Each row was made from one path, in order. Every step used is in the known rows, and no mark comes twice. Write each row's path.
(in the rows, 128 means zero)
Known rows:
datigi/gasares/fuze/lekot/dabuno: [193 167 120 159 132 128 127 142 146 113 130 116  94 130 160 130 105  69
 115 127 118 134 126  94 120 111 114 100 118 116 115 113 113 149 103 127
 156 116 120]
gavi/gasares/fuze/lekot/dabuno/lezu: [216 141 139 151 135 149 126 138 134 112 124 131  96 137 106 141 114  16
 128 105 119  97 147  84 116 128 105 122 132 118 104 125 111 143 117 120
 119 122 122]
lezu/lekot: [116 137 149 109 134 125 134 134 112 127 137 133 123 131 139 130 109 149
 130 117 137 112 125 156 145 122 134 148 145 131 134 133 129 120 131 121
 139 125 133]
datigi/gasares/fuze/lekot/dabuno/lezu: [191 162 126 162 135 140 129 134 164 111 114 117  88 134 132 132 103  29
 125  96 125 111 154  89 120 114 109  93 133 119 108 120 103 144  88 128
 129 106 125]
kofir/vogibaz/lezu/fuze/gasares/datigi: [ 38 130  71 119 145 111 131 143 167 154 129 119 180 127  74 108 109 188
 119  98 148 114 103 151 115 137 160 159 146 138 117 139 160 118 120 139
 114 112 109]
fuze/lezu: [111 138 145 115 122 131 137 129 113 129 128 139 127 113 120 134 145 104
 116 159 131 144 127 125 148 125 112 155 124 129 136 129 119 131 154 132
 134 133 138]
gasares/fuze: [152 119 142 122 115 129 127 138 127 105 144 134 119 124 193 123 139 202
 120 179 121 152 107 118 130 113 127 154 136 128 137 113 134 149 145 118
 155 145 122]
lezu/fuze/lekot/dabuno: [100 144 128 120 133 104 140 125 115 132 132 122 107 129  62 138  85  64
 119 114 138 144 153 123 145 130 102 123 101 130 119 112  92 132 135 154
 141  95 134]
datigi/gasares: [115 154 118 114 126 129 132 139 135 121 127 131 125 128 196 128 110 170
 119 139 130 120 110 124 120 103 135 151 137 122 136 128 130 122 129 127
 140 122 127]
gavi/gasares/fuze/lezu: [159 131 138 126 116 152 128 147 127 116 143 145 115 111 129 132 155  79
 108 183 120 111 106 102 116 120 119 169 138 122 124 131 134 148 162 112
 133 149 124]
gavi/gasares/fuze/lekot: [186 134 129 133 124 144 123 162  97 114 151 138 106 123 155 126 143  67
 113 176 121 104 107 101 108 122 123 160 125 119 117 120 130 150 147 113
 144 134 123]
vogibaz/lezu/dabuno: [132 117 134 120 139 129 120 145 117 120 139 122 144 122  91 140 109 162
 130 112 134 100 128 151 125 141 125 132 140 131 118 136 140 119 130 123
 137 126 124]
fuze/lekot/dabuno/lezu/kofir/vogibaz: [166 156 145 155 131 130 125  86 112 130 105 123 166 142  55 138 139  55
 154 118 129 182 155 100 140 137 116  67 118 125 127 144 106 118 117 152
  91 131 148]
gasares/datigi: [131 139 124 120 134 120 135 138 122 134 122 118 138 123 145 123 121 217
 120  87 141 144 115 144 135 115 147 165 138 133 138 120 133 123 129 126
 145 123 121]
lezu/vogibaz: [131 130 142 124 125 127 130 125 106 125 130 136 136 132 164 125 150 179
 150 158 114 156 110 124 135 114 133 139 128 129 145 130 140 116 133 127
 101 129 131]
vogibaz/kofir/lezu/dabuno/lekot/fuze: [100 100 116  99 133 116 110 112 142 138 125 120 130 122  83 128 133 148
 131  91 130  98 140 150 114 159 126  85 132 136 127 137 130 114 150 138
 139 135 121]
vogibaz/lezu/lekot/dabuno: [136 138 140 121 149 119 129 127 135 130 133 119 123 142  60 151  92 115
 134  75 129  85 133 136 148 145 125 110 149 128 115 147 126 115 113 119
 140 122 122]
kofir/lezu/fuze: [ 46 121 126  77 125 117 131 140 140 128 142 135 138 121  88 125 112 144
 120 158 137 123 133 116 135 132 134 154 120 136 125 141 131 129 159 146
 145 116 138]
lezu/kofir/vogibaz: [119 140 139 124 113 125 123  97 102 125 127 134 192 132 139 125 159 208
 143 191 126 201 103 123 131 122 146 120 129 128 152 143 138 118 155 140
 110 155 142]
kofir/vogibaz/lezu/dabuno/lekot: [129 137 125 121 160 137 112 124 133 136 146 118 154 131  90 125 117 109
 141 101 136  90 132 147 128 150 138  92 172 137 110 151 140 117 131 131
 100 128 120]
datigi/gasares/fuze: [147 147 119 131 117 135 127 145 153 107 138 128 112 124 217 120 123 183
 113 166 122 130 101 114 111  99 137 145 145 122 132 121 136 145 126 117
 151 134 118]
gasares/fuze/lekot/dabuno/lezu/vogibaz: [206 134 150 170 134 138 126 119 131 116 118 122  99 138 104 128 142  35
 156 110 109 146 154  89 135 124 107  79 125 126 115 123 115 137  91 130
  89 117 128]
dabuno/lekot: [123 129 134 103 135 129 128 124 105 128 138 132 105 137 184 122 121 144
 129 117 133 111 125 142 142 123 125 136 146 133 139 121 118 125 145 125
 134 138 124]
fuze/lekot/dabuno: [169 154 141 137 136 116 133 129 102 126 126 125 116 135 119 141 105  86
 126 113 125 149 139 111 148 129 102 115 105 122 124 115 105 133 124 138
 150 114 133]
lezu/dabuno/lekot: [150 122 138 116 143 135 122 132 108 124 139 122 112 129 154 121  99 133
 135  78 141 105 140 168 135 129 120 112 148 134 127 122 124 121 129 126
 131 128 122]
gasares/fuze/lekot/lezu/kofir/vogibaz: [159 127 144 173 116 138 122 100 113 128 134 121 159 130 140 125 180  99
 137 208 112 196 135  84 125 129 146  86  95 123 130 135 126 149 117 128
 109 144 148]
vogibaz/lezu/kofir: [120 116 128 122 113 122 121 117  85 123 132 126 156 132  99 140 157 199
 137 160 127 139 108 137 127 139 136 130 126 127 144 142 136 116 152 122
 135 165 134]
gavi/gasares/fuze: [170 124 133 118 117 143 124 149 122 108 149 143 121 127 186 129 136 166
 116 174 117 112  95 105 107 114 133 174 142 120 128 125 144 144 156 108
 141 150 116]
fuze/lekot/lezu/kofir: [138 119 142 153 114 130 132 108  75 135 123 121 135 133 128 139 156  96
 136 154 123 163 149 113 136 132 129 107  78 122 139 128 109 126 118 126
 126 137 156]
vogibaz/lezu/fuze/gasares/datigi: [ 48 111  73 116 136 109 135 157 149 147 127 116 144 125  83 115  99 196
 113  73 152  93 110 170 117 134 148 173 134 135 122 123 151 118 117 129
 142 116 106]
vogibaz/kofir/lezu: [ 90 130 134 101 126 120 119 110 122 122 128 123 163 133 128 135 170 202
 131 154 124 142 114  93 126 133 124 126 112 130 151 154 137 125 163 131
 156 152 137]
kofir/vogibaz/lezu/dabuno/lekot/fuze: [108 113 110 109 147 122 113 123 154 145 137 132 142 121  60 125 110 106
 131 116 129  86 131 165 118 165 146 101 174 137 100 133 138 112 136 140
  99 112 115]
gasares/fuze/lezu/lekot: [139 131 154 134 125 139 133 139 132 121 143 132 104 111  99 125 142  69
 117 150 133 119 130 142 146 126 123 135 150 131 126 132 128 147 135 113
 136 138 131]
lekot/fuze: [102 107 126  98 108 108 132 132 131 129 125 152 120 120 147 131 120 192
 115 162 121 142 115 152 130 133 133 169 129 129 131 103 123 122 153 137
 143 119 126]

Write each row's path:
[ 94 126 129 122  99 118 128  96 126 143 114 150 174 106  55 130 170 120
 124 210 122 196 114 139 131 144 138 122 127 129 137 133 126 118 169 152
  96 143 145]
lekot/fuze/lezu/kofir/vogibaz
[ 85 134 142 103 138 123 120 114 123 130 132 118 153 135  96 135 154 159
 136 117 133 109 123 120 134 138 131 112 128 132 146 166 140 118 146 123
 150 145 138]
vogibaz/kofir/lezu/lekot
[ 99 112 134 100 120 110 133 135 133 137 127 146 110 122 110 131 102 148
 120 129 129 108 124 174 136 138 142 156 146 131 123 116 126 115 136 128
 135 109 128]
lezu/lekot/fuze
[178 120 136 151 127 152 128 145 115 124 144 133 101 129 168 137 144  53
 115 166 111  99 133  76 110 125 131 146 103 117 112 126 123 151 120 106
 126 127 131]
gavi/gasares/fuze/lekot/lezu
[117 124 139 112 135 128 113 120 126 118 128 113 170 125 100 136 146 191
 136 115 133 135 130 121 119 138 119 101 114 131 141 155 145 120 145 134
 153 144 135]
vogibaz/kofir/lezu/dabuno
[166 145 120 148 138 155 122 144 152 120 138 113  85 107 138 115 113  37
 115 100 138  86 140 147 117 117 118  91 161 128 114 128 125 142 115 118
 125 128 117]
datigi/gasares/fuze/lezu/dabuno/lekot
[137  98  78 129 138 117 125 157 155 152 111 123 114 121 150 101  76 179
 120  14 146  91 124 218 111 139 145 130 148 133 115  96 149 112  96 125
 135 113  95]
lezu/dabuno/lekot/fuze/gasares/datigi
[138 110 154 135 134 137 131 122 134 126 127 120 135 127 156 142 104 165
 133 106 128 133 159 132 134 126 129 123 108 127 123 128 128 124 105 123
 126 114 139]
lekot/lezu/dabuno
[110 105  73 117 130 111 131 149 151 157 111 134 108 128 178 102  99 191
 114  52 137  98 107 194 119 134 150 156 145 132 126  95 143 116 113 124
 140 123  98]
dabuno/lekot/fuze/gasares/datigi
[150 144 152 122 140 119 134 119 132 126 126 124 120 141 118 143  84 138
 134  78 131 122 138 140 153 126 119 114 139 127 127 133 118 118 117 126
 141 121 127]
lezu/lekot/dabuno
[ 51 103  92 131 132 116 146 134 164 154 114 114 135 131 152 118  91 200
 115  66 143 124 141 151 125 119 151 164 100 133 129 116 137 123  92 129
 128 105 121]
lekot/lezu/fuze/gasares/datigi
[196 137 149 155 132 134 128 126 137 111 120 123  95 135 112 135 117  48
 132 108 124 137 161  95 138 128 100 102 127 126 112 113 102 149 106 129
 134 118 128]
gasares/fuze/lekot/dabuno/lezu
[115 115 140 119 137 136 133 106 123 138 131 126 102 142 193 133 124 129
 130 106 123 106 154 118 147 126 133 122 124 131 132 127 110 127 121 118
 119 129 133]
dabuno/lekot/lezu
[167 148 147 138 140 129 134 121 120 125 110 126 106 139  94 142 105  42
 136  79 131 128 168 105 148 132  97 108 118 127 116 122  95 127 109 140
 124 106 137]
fuze/lekot/dabuno/lezu
[154 148 145 164 140 124 126  80 105 131  99 108 128 148  68 144 165  66
 166  78 118 152 158  88 134 132  93  65 105 128 141 141 104 110 110 141
  83 122 137]
fuze/lekot/dabuno/lezu/vogibaz/kofir
[122 128 144 129 103 130 132 110  84 127 122 133 149 115  95 135 165 129
 129 171 132 176 120 138 141 128 118 128 115 126 152 136 121 124 159 132
 128 160 147]
fuze/lezu/kofir
[109 132 138 133 123 118 124  89  95 126 124 121 152 137 149 132 185 215
 154 148 116 168 105 114 126 116 122 117 116 131 166 140 135 111 147 129
 101 147 131]
lezu/vogibaz/kofir
[152 142 122 163 128 142 131 141 145 123 134 118  95 125 195 128 132  65
 112 159 116 114 141  84 113 111 134 119 103 118 115 120 117 151  90 114
 136 110 135]
datigi/gasares/fuze/lekot/lezu
[137 163 123 157 107 143 123 109 147 120 127 126 165 110 122 117 174 108
 123 213 123 180 102 104 112 110 144  98 140 121 139 149 138 140 139 132
 106 157 135]
datigi/gasares/fuze/lezu/kofir/vogibaz
[ 96 125 121 118 111 123 124  87 122 152 119 145 146 114  62 120 167  72
 129 173 127 160 124 150 135 151 138  99 144 133 134 133 115 116 165 149
  86 146 137]
dabuno/lekot/fuze/lezu/kofir/vogibaz
[ 48 104 108 105 121 125 139 136 148 128 116 141 129 135 141 118  92 149
 129 107 148 115 141 156 126 121 119 167 129 134 129 117 129 121 123 140
 122 117 127]
dabuno/lezu/fuze/gasares
[127 121 149 126 128 139 131 117 122 124 115 137 129 137 138 125 147 137
 160 122 121 138 138 119 135 116 128 131 144 133 137 137 131 111 118 128
  76 122 135]
dabuno/lezu/vogibaz
[163 140 136 145 107 153 120 112 117 120 137 141 175 114  98 127 187  96
 126 221 117 165  95  96 109 126 140 126 139 120 134 155 147 141 168 124
  95 172 133]
gavi/gasares/fuze/lezu/kofir/vogibaz
[106 105  83 120 117 106 135 156 155 148 106 139 137 121 168 110 104 235
 109  88 132 130  97 182 115 128 151 180 127 128 129  94 151 117 114 128
 149 118 105]
lekot/fuze/gasares/datigi
[ 97 145 127 112 141 126 122 123 135 130 140 135 176 132 108 132 144 166
 131 177 122 131 106 108 132 139 144 141 150 132 124 151 143 122 149 133
 112 129 129]
kofir/vogibaz/lezu
[178 136 126 177 137 150 125 149 149 119 134 107 101 119 165 128 108  53
 118 123 124 106 159 111 108 115 130  95 104 119 104 121 123 148  74 117
 133 102 133]
datigi/gasares/fuze/lekot/lezu/dabuno
[ 92 120  95 130 139 113 144 127 178 142  96 114 128 139  93 123  61 166
 128   4 154 122 153 155 130 122 124 139 131 135 121 115 125 115  89 143
 122 102 111]
lekot/dabuno/lezu/fuze/gasares/datigi
[199 144 143 150 129 122 127 134 119 111 137 122 102 131 139 133 119  93
 121 142 116 157 130  98 139 125 105 110 112 122 120 106 110 155 121 128
 160 126 123]
gasares/fuze/lekot/dabuno
[126 126  97 128 131 121 134 155 133 137 116 126 149 131 194 110 111 236
 120  77 139 134  97 164 124 114 143 169 127 126 140 112 156 124 108 118
 152 133 110]
fuze/gasares/datigi
[104 128 137 110 142 125 128 140 116 131 144 128 127 132  87 137 119 126
 131 114 135  73 123 150 141 143 137 142 155 133 122 148 137 116 132 112
 136 128 127]
vogibaz/lezu/lekot
[185 110 150 167 134 143 125 141 125 118 140 114 107 119 145 131 125  71
 125 134 122 133 164 116 126 130 122 103  97 125 108 114 120 153  93 118
 137 112 137]
gasares/fuze/lekot/lezu/dabuno
[165 132 139 138 122 130 126 151 101 113 147 131 106 120 160 119 146  99
 117 179 123 147 119 114 131 121 119 141 118 126 126 108 122 156 137 122
 158 132 129]
gasares/fuze/lekot
[ 93 102 106 108 117 113 132 153 145 140 119 154 122 130 159 120  93 162
 120 116 129 100 107 192 124 137 140 162 136 125 125 108 149 115 115 122
 143 120 116]
lezu/lekot/fuze/gasares
[ 62 132 122  92 132 118 130 155 116 134 145 133 126 116  52 122 118  42
 118 161 139 117 145 114 135 139 124 142 101 134 115 134 119 136 150 149
 147 102 145]
kofir/lezu/fuze/lekot
[ 93  91 113 112 120 125 134 145 162 138 105 154 115 134 133 122  91 124
 130  80 135  80 136 188 124 140 134 155 149 129 117 115 140 109 102 124
 120 112 121]
dabuno/lezu/lekot/fuze/gasares
[173 121 137 140  99 150 124 127  99 114 136 138 137 112 104 133 177 106
 120 193 120 143 102 114 110 124 126 142 128 118 139 140 137 141 167 114
 125 177 131]
gavi/gasares/fuze/lezu/kofir
[115 129 156 112 137 137 135 126 128 126 121 133 116 135 111 132 106 106
 141  81 145  92 153 151 146 126 130 139 159 135 126 139 120 114 116 121
 113 116 138]
dabuno/lezu/lekot
[106 108 118  93 121 113 129 124 126 138 130 146  91 127 158 124 115 145
 119 127 127 109 124 159 135 139 132 145 149 134 128 104 113 119 152 134
 132 123 119]
dabuno/lekot/fuze
[147 120 142 180 125 132 123  92 106 130 130 108 121 136 150 131 208 112
 146 167 102 163 138  73 119 123 122  85  82 126 144 134 123 141 109 117
  98 139 138]
gasares/fuze/lekot/lezu/vogibaz/kofir
[162 158 115 147 125 135 126 159 126 113 140 125  98 120 181 117 130  81
 111 168 125 120 114 108 112 107 128 131 126 120 121 115 123 150 118 120
 153 121 125]
datigi/gasares/fuze/lekot
[ 18 110  95  94 120 110 125 123 143 131 128 127 168 134 123 119 138 204
 123 140 136 128 110 124 113 133 121 139  98 131 148 143 149 124 153 142
 159 144 127]
vogibaz/kofir/lezu/fuze/gasares
[137 134 149 150 134 123 127  65 130 124  98 112 141 152 100 147 157 166
 168  79 115 162 147  93 134 124 103  78 124 131 152 147 116 104 119 136
  80 137 130]
lekot/dabuno/lezu/vogibaz/kofir
[ 44  94 101 114 132 125 138 120 145 148 131 129 103 144 188 118  91 126
 124  96 136  92 150 148 133 127 131 136 109 132 130 115 120 126 112 129
 121 120 123]
dabuno/lekot/lezu/fuze/gasares
[122 128 140 108 129 134 123 141 127 127 132 140 151 129 131 121 158 147
 151 165 108 138 112 100 133 126 143 124 123 130 134 153 155 119 135 127
 109 131 136]
kofir/lezu/vogibaz
